Each row was made from one small tree. The marks that hang from a mark follow it in brackets, in alphabetical order. Every link used is in the known rows. Write each row's tree.
Known rows:
N(W(T(K(C)))): [3.837,-3.319,-1.902,3.457,-2.667,-2.462,0.934,-1.956,-3.467,-0.578,-1.443,0.032,2.854,-2.548,-0.067,-0.031,3.180,2.276,0.494,-1.551,1.009,-0.191,-0.995]
C(D): [-0.187,0.706,-1.745,-0.233,0.885,-1.091,-0.628,2.442,-1.302,-3.191,2.591,-1.665,-2.422,-0.721,-0.583,-0.182,-0.575,-0.162,-0.361,-2.249,-0.096,-1.914,0.501]
F(K(C(D(N)))): [-4.227,0.730,-1.181,1.020,-1.157,-3.276,-1.024,3.310,0.706,2.573,1.974,-1.921,0.311,-0.315,0.297,-1.246,-0.158,-1.899,-0.571,-4.569,-2.274,0.063,-1.587]
F(K(C)): [1.411,0.144,-1.760,0.390,0.022,-4.155,1.616,-0.070,-0.825,0.092,0.755,-2.737,1.631,-0.536,-0.514,1.049,0.559,1.289,1.237,-2.036,-3.132,-0.504,-1.436]
T(K W): [1.024,0.171,-1.303,2.027,1.295,0.963,1.459,-2.793,0.895,0.487,-2.581,-2.324,-0.604,1.924,0.347,-0.775,-1.559,0.871,1.302,1.254,1.104,-0.992,-1.334]
X(F(K)): [0.752,4.646,-2.330,-2.077,1.089,0.007,2.451,-1.770,4.960,-1.679,1.605,-1.717,-1.228,-3.198,1.534,-1.261,2.124,1.024,1.195,-2.712,-2.710,-2.340,2.527]
T(K(C F) W(N)): [0.931,-0.814,-0.411,1.424,0.490,-0.919,-1.582,-2.163,-1.400,1.572,-5.206,0.254,0.023,2.683,0.742,1.380,-2.676,-0.436,2.040,5.816,2.448,0.095,-2.435]
C(D K(F)): [-1.150,-0.178,-1.107,-1.125,0.321,2.457,2.331,2.904,-0.263,-0.235,2.635,1.234,-0.925,-0.221,-0.364,1.618,-2.892,-0.139,-4.114,0.696,0.308,-0.101,2.616]
K(F): [0.476,0.508,-1.294,-2.479,0.223,1.954,1.827,0.397,-0.493,-2.758,-0.061,0.135,-0.521,-0.277,-0.222,2.989,-1.339,-0.324,1.149,0.668,-0.095,-0.973,0.971]
K(C(D) F T): [-0.659,0.118,3.346,-1.695,0.242,0.527,-1.020,3.198,-1.775,-1.302,5.885,3.293,0.700,0.488,-2.995,1.550,-1.383,-0.050,-0.512,0.732,-0.580,2.048,0.828]
X(F(K(C(D)))): [-0.683,4.665,-1.124,-0.268,1.350,-4.668,-0.112,2.064,2.461,-0.630,6.816,-0.184,-0.034,-2.359,0.464,-2.801,1.538,0.632,0.387,-3.195,-2.235,-0.989,0.978]
X(F(K(T))): [0.466,3.913,1.334,-3.307,0.964,3.266,2.536,-2.554,6.915,-1.309,2.498,-0.299,-0.963,-2.696,-0.312,-1.359,3.366,1.847,0.551,-2.631,-3.263,-0.663,3.548]
W(N T(K)): [2.366,-1.879,-1.333,1.952,-2.128,3.763,-0.392,-2.374,-1.815,0.735,-6.315,-1.880,-1.944,-2.348,2.688,0.246,3.704,0.047,2.112,-1.063,0.593,-2.764,-1.617]
N(W(T(K(C(D))))): [2.672,-3.313,-1.085,3.396,-2.540,-3.439,-1.620,0.975,-3.322,-0.387,2.472,0.714,1.831,-2.176,0.228,-1.462,3.076,1.387,-0.438,-2.041,1.588,0.599,-1.188]
X(F(K(C(D(N))))): [-4.934,5.193,-1.257,0.240,-0.812,-3.076,-0.576,2.458,3.505,1.639,3.966,0.019,0.082,-2.458,1.028,-3.377,0.731,-1.296,-0.756,-5.312,-1.591,-0.876,1.325]
K(C F): [0.451,0.624,-0.572,-0.660,0.137,-1.785,1.396,0.932,-3.439,-2.264,1.141,0.581,1.707,-0.222,-1.471,3.005,-2.105,0.310,1.103,0.858,-0.220,-0.949,0.185]
C(D(N)): [-4.920,1.180,-1.471,0.137,-0.521,0.792,-1.138,2.629,-0.134,-0.810,-0.340,-1.472,-2.282,-0.538,0.095,-0.362,-1.467,-2.294,-1.651,-4.254,0.438,-1.893,0.704]
T(K(C(D)) W(N)): [0.473,-0.719,-0.719,3.371,1.064,-4.251,-3.914,0.160,-2.664,1.161,-2.176,-1.504,-1.593,2.510,0.539,-1.677,-1.600,-0.560,0.900,2.852,2.348,-0.715,-3.210]
C(D(N) K(F T)): [-5.838,-0.881,2.575,-1.532,-1.125,7.294,2.174,2.542,2.400,2.666,0.275,3.107,-0.669,-0.046,-1.317,1.056,-2.746,-1.427,-5.881,-1.041,0.573,1.324,4.162]
N(W): [3.176,-1.791,-3.589,-0.785,0.215,-2.383,0.579,-1.840,-1.299,-5.951,-2.852,-1.944,-1.235,-1.413,-0.455,1.961,-0.328,1.685,-0.661,-0.659,0.999,-1.388,1.967]
C(D K(T)): [-0.875,-1.006,1.978,-0.121,0.288,3.489,2.245,0.993,0.203,-0.315,2.297,-0.014,-1.333,-0.284,-2.376,0.015,-1.106,1.365,-5.584,-1.687,-0.593,-0.257,3.008]
N(W(T(K(C F)))): [3.540,-3.311,-1.094,1.455,-2.917,-0.223,1.183,-1.088,-2.515,0.000,-0.455,2.752,3.200,-1.847,0.752,1.903,2.261,1.251,1.153,0.723,1.785,1.565,-0.423]
C(D K(F T(W))): [-1.389,-1.243,3.028,-2.553,2.258,5.545,2.377,1.593,2.333,1.107,2.513,3.090,-1.002,3.348,-0.722,0.019,-2.968,-0.895,-5.172,3.925,0.459,2.793,3.145]

Which tree is each row?
[1.001,-1.113,1.797,-4.422,1.894,5.377,-1.014,-1.964,1.346,-1.752,-5.232,1.677,-2.730,3.276,0.793,2.298,-1.283,-1.486,0.270,6.136,1.402,1.340,0.961]  K(F T(W(N)))
[-0.572,0.282,0.255,2.165,-0.842,-1.735,-0.670,2.690,-1.612,1.394,4.667,1.605,1.538,0.027,-2.088,0.629,-1.732,0.596,1.414,0.474,0.705,0.582,-1.068]  T(K(C(D) F))
[1.305,-0.284,2.052,-0.664,-0.142,-1.085,1.730,-0.642,0.939,0.147,2.046,-1.368,2.078,-0.278,-2.222,1.021,1.797,1.868,0.662,-1.662,-3.312,0.949,-0.685]  F(K(C T))
[0.715,-1.252,2.498,-2.654,1.520,1.424,-1.485,-1.152,-1.662,-1.174,-3.912,2.055,-0.393,3.310,-0.653,2.170,-2.106,-0.968,0.230,6.203,1.304,1.448,-0.388]  K(C F T(W(N)))
[1.088,-1.372,1.325,-2.290,2.160,2.945,-1.490,-2.896,0.095,-2.185,-6.181,-1.548,-3.332,2.601,0.467,0.494,-0.664,-0.432,-0.372,3.403,0.752,-0.605,0.437]  K(T(W(N)))
[1.908,-1.879,-0.133,1.406,-2.760,2.187,-0.667,-0.758,-3.479,1.881,-3.769,1.393,1.015,-1.416,1.666,1.954,2.361,-0.344,2.828,1.587,1.096,-0.552,-1.979]  W(N T(K(C F)))
[0.563,3.780,2.497,-2.291,2.768,-1.074,1.650,-2.233,4.796,0.169,3.241,0.483,1.299,0.741,0.325,-2.727,1.164,0.673,-0.031,0.675,-2.190,1.145,1.475]  X(F(K(C T(W))))
[-0.343,0.150,0.531,1.876,0.954,-1.743,-1.006,2.018,-0.498,2.032,3.598,1.764,1.098,3.452,-0.265,-0.954,-3.028,-0.816,0.985,3.829,1.863,2.142,-2.292]  T(K(C(D) F) W)
[0.843,3.798,2.340,-1.762,0.545,-0.657,2.116,-1.615,3.552,-0.595,4.057,0.283,1.697,-2.601,-1.481,-0.971,2.484,2.197,0.398,-2.298,-3.176,-0.398,2.277]  X(F(K(C T)))
[-5.044,-0.148,2.957,0.217,0.979,-0.447,-1.802,2.006,-0.612,1.064,1.225,0.956,0.547,2.836,-1.036,-1.778,-2.426,-2.027,-2.754,-0.647,0.908,1.124,-0.716]  K(C(D(N)) T(W))
[-2.025,-2.790,-1.948,0.989,-2.397,-2.979,-1.663,2.369,-3.953,-1.220,0.137,1.375,0.862,-2.392,1.129,-1.043,1.789,-1.940,-2.760,-4.150,1.613,0.145,0.058]  K(C(D(N(W(T)))))
[1.488,-0.597,-1.227,3.271,0.790,-3.181,-1.908,-2.809,-2.779,0.792,-6.096,-2.486,-0.266,2.152,0.437,-0.354,-2.062,0.341,1.386,3.185,1.899,-1.493,-2.897]  T(K(C) W(N))
[1.670,-0.765,-1.721,1.564,0.884,0.719,-1.423,-3.790,0.294,0.059,-7.704,-3.116,-2.812,2.237,1.780,-0.217,-1.445,0.099,1.566,2.938,2.057,-1.781,-1.634]  T(K W(N))
[1.388,2.632,1.290,-4.247,2.294,3.146,-0.330,-3.881,6.849,-0.501,-3.290,-0.767,-3.336,0.242,2.629,-1.867,2.487,-0.149,0.635,2.448,-1.335,0.497,2.426]  X(F(K(T(W(N)))))
[2.154,-2.093,-0.723,3.392,-2.738,-0.445,-0.877,-1.625,-4.569,1.436,-4.819,-1.265,0.626,-2.311,1.065,0.240,2.956,0.648,2.051,-1.044,0.609,-2.686,-2.681]  W(N T(K(C)))
[2.044,-1.755,1.094,-3.059,2.303,3.162,-1.105,-3.069,3.978,0.684,-5.158,-2.224,-2.977,3.065,1.864,0.218,1.796,-0.433,0.404,3.383,-1.695,1.659,-0.331]  F(K(T(W(N))))
[1.810,-1.618,1.905,-1.560,1.658,-0.954,-1.178,-2.324,0.871,1.434,-4.043,-1.487,-0.480,2.977,0.786,-0.010,0.866,-0.009,0.566,3.429,-1.419,1.941,-1.902]  F(K(C T(W(N))))
[0.390,0.460,-1.322,0.349,0.309,-5.039,-0.434,2.832,-0.185,0.424,4.782,-2.183,0.325,-0.653,-0.439,-0.822,0.796,0.243,0.447,-2.454,-2.948,0.326,-1.511]  F(K(C(D)))
[-0.668,0.727,-0.190,-0.773,0.218,-3.065,-0.685,3.851,-3.462,-1.824,4.953,1.825,0.754,0.178,-1.455,1.536,-2.215,-0.679,0.371,0.343,0.184,0.618,-0.354]  K(C(D) F)
[4.007,-3.347,-2.352,1.477,-2.264,1.752,1.405,-2.643,-0.282,-1.372,-2.846,-0.532,0.121,-2.909,1.352,0.305,4.035,1.841,0.618,-1.662,1.160,-0.380,0.071]  N(W(T(K)))
[0.287,0.008,3.070,-2.101,0.150,1.318,1.271,0.280,-1.981,-1.681,2.177,2.437,2.090,0.106,-2.938,3.081,-1.039,0.858,0.161,1.169,-0.316,0.973,0.825]  K(C F T)
[-4.783,0.683,0.284,2.780,-2.172,0.147,-1.221,2.959,-0.271,3.432,1.468,1.630,1.615,0.137,-1.062,0.197,-2.698,-1.371,0.224,-1.578,1.610,0.564,-1.145]  T(K(C(D(N)) F))
[-5.219,0.494,3.370,-1.289,-1.150,1.951,-1.140,3.555,-0.038,0.886,2.849,3.491,1.122,0.439,-2.293,0.882,-1.870,-2.093,-1.298,-1.332,0.452,1.560,0.493]  K(C(D(N)) F T)
[-0.464,-2.957,-3.116,-0.606,-2.410,1.984,0.953,-0.900,-1.033,-2.184,-5.180,-0.359,-0.448,-2.441,2.565,0.565,2.290,-1.252,-1.842,-3.718,1.300,-1.240,1.597]  D(N(W(T)))
[0.760,-1.052,0.185,3.657,-2.013,-1.029,-0.453,2.174,-3.534,2.023,4.036,0.146,1.345,-2.177,0.052,-1.858,2.594,0.306,0.862,-3.134,-0.226,-0.834,-2.336]  W(T(K(C(D))))
[-5.268,0.989,-0.462,-0.142,-1.001,-0.989,-1.264,4.386,-1.810,0.620,2.054,1.650,0.848,0.104,-0.899,0.986,-3.170,-2.880,-0.784,-1.517,0.910,0.059,-0.113]  K(C(D(N)) F)
[0.309,-0.544,2.785,-1.219,2.312,-1.798,-1.027,1.450,1.969,1.579,4.913,-0.179,0.220,3.289,-0.516,-2.255,0.777,-0.158,-0.570,1.202,-2.258,3.512,-1.651]  F(K(C(D) T(W)))
[-0.353,-3.364,-2.692,2.142,-3.458,3.031,0.868,-2.500,0.848,1.047,-5.623,-0.420,0.482,-2.862,2.154,-0.255,2.760,-0.077,-0.718,-3.623,1.835,-0.842,0.432]  D(N(W(T(K))))
[0.578,0.021,-0.090,1.654,0.799,-0.719,0.961,-0.953,-0.742,1.524,-0.251,0.812,2.178,2.872,-0.405,0.650,-2.744,0.521,1.796,3.767,1.414,1.214,-2.020]  T(K(C F) W)
[0.824,3.707,1.597,-3.548,2.838,3.336,2.329,-2.860,7.640,-0.332,1.686,-0.030,-1.324,0.443,1.653,-2.653,2.222,0.700,0.249,0.851,-2.166,0.846,2.548]  X(F(K(T(W))))
[0.609,4.856,-1.731,-0.224,0.596,-3.868,1.931,-0.708,1.991,-0.932,3.072,-1.214,1.010,-2.932,0.486,-1.350,1.462,1.119,1.057,-2.721,-2.696,-1.901,1.434]  X(F(K(C)))
[1.248,-0.703,-1.064,-0.137,0.946,3.324,-1.081,-2.506,1.320,0.756,-6.623,-0.368,-2.715,2.847,2.173,1.303,-1.710,-0.724,2.380,5.747,2.609,0.060,-1.173]  T(K(F) W(N))
[-0.457,0.506,-0.290,4.343,-1.020,-4.118,-0.873,1.821,-2.555,0.563,3.498,-1.157,1.112,-0.627,-2.002,-1.064,-1.092,1.584,0.671,-1.885,0.449,-1.274,-1.869]  T(K(C(D)))
